Each row was made from one path, in order. Every step used is in the known rows, and no mark comes twice. Write each row's path.
(in the rows, 128 means zero)
Known rows:
t l: [114 140 147 106 137  99 108 138 129 118 146 154 123 107 123  97 114 130
  96 101 140]
b s l q u: [179 162 159 114 170 106  84 186 147 139 150 108 217 122 116 156  62 100
 128  87 196]
s l q u t: [156 163 134 113 170 109 102 174 156 116 139 129 230 126 151 132 100  89
 111 116 157]
q l: [159 141 137 112 149 120  98 146 133 124 156 133 149 146 107 107 130 131
 120  77 136]
s x: [139 151 117 116 139  96 123 150 142 106 145 137 144 125 126 147 104 147
 135 103 103]
c s l q: [122 146 131  97 130 113 108 189 156 126 164 142 189  87 131 144 103 110
 110  77 145]
b s: [155 151 150 116 164 107  91 141 126 110 143 136 159 133 100 129 102 129
 130  81 159]
h t l q c s: [ 82 153 148 116 110 107 119 167 162 121 181 179 180  49 155 114  94 109
  78  90 169]
t l q c s x: [ 76 150 149 114 102  84 120 186 179 116 180 139 153  52 151 131  84 147
  81  91 148]
c s l q u: [138 157 141 108 132 111  96 203 162 130 168 131 201  86 143 147  79  96
 114 111 164]
u t h: [137 139 161 123 158 107 116 150 133  74 139 163 155 144 147 110 137 118
  99 113 107]
s l q: [150 145 126  99 154 110 109 170 140 137 148 136 197 113 126 141 101 114
 114  77 149]
b s l q u t z: [175 166 173 111 190  97  80 166 131 109 135 132 251 122 113 152  78 106
 127 100 180]
l q c: [134 147 136 117 142 116 101 157 153 128 165 147 188  88 139 124 102 130
  95  85 171]
b s l q u t: [170 170 159 116 186 101  90 174 151 115 139 113 241 133 130 141  84  88
 121  97 189]
b s l q c: [154 153 154 121 167 112  93 182 152 150 157 119 224 118 121 144  74 132
 112  56 206]
l q c t h: [121 138 169 122 164 118  91 175 153 112 170 172 183 123 171 130 105 137
  82  77 166]
l q: [141 146 135  99 145 111 101 143 137 116 154 146 169  94 124 133 114 108
 106  85 145]
b s x: [150 159 143 123 156  90 110 150 140 103 144 124 155 138 103 156  87 145
 145  81 132]
h t: [143 153 114 119 145 118 122 131 123 114 147 175 168 123 131 130 113 113
 131 103 122]

Write each row's path:
[143 146 129 118 152 118 107 182 153 151 157 134 213 106 143 133  89 134
 102  78 177]
s l q c
[133 150 163 106 136  97  94 158 146 124 158 138 156  77 137 114  87  96
  86 119 174]
t l q u
[125 156 156 120 154  95 102 144 140  96 136 146 155 120 146  87 111 108
  91 139 151]
q u t l
[107 147 144 108 152  93 111 129 133  90 131 157 146 119 138  82 137 118
  89 111 130]
u t l
[129 165 141 110 147 108 102 195 169 104 155 136 221  96 156 136 100  83
 106 120 154]
c s l q u t
[147 162 144 112 160 105  96 148 150  95 146 141 203 104 148 124 110  81
 102 125 154]
l q u t
[119 150 132 116 136 103 124 131 124 118 148 180 148 109 133 105 109 117
 106 104 132]
h t l
[ 98 146 149  93 160  94  87 140 143 117 153 167 157 100 145 107 122 115
  83  74 163]
c t l q
[ 98 149 154 113 145  96 106 146 157 107 153 154 186  87 156  87 121 119
  62  96 173]
u t l q c
[106 147 142 112 119 116 101 175 167 117 179 149 181  62 143 128 100 124
  91  87 166]
l q c s
[109 144 137 126 126 121 107 173 156 117 171 156 155  90 139 115 103 149
 106 101 155]
q c s
[134 161 148 113 135 103 111 150 139 125 159 163 179  76 147 124  81  83
  97 121 166]
h t l q u
[123 150 125 116 177 118  91 179 157 149 156 152 223 131 163 133  96 139
 103  67 182]
s l q c t
[105 142 156 110 131 101 104 156 153 134 166 149 164  73 143 103  98 132
  69  85 179]
t l q c
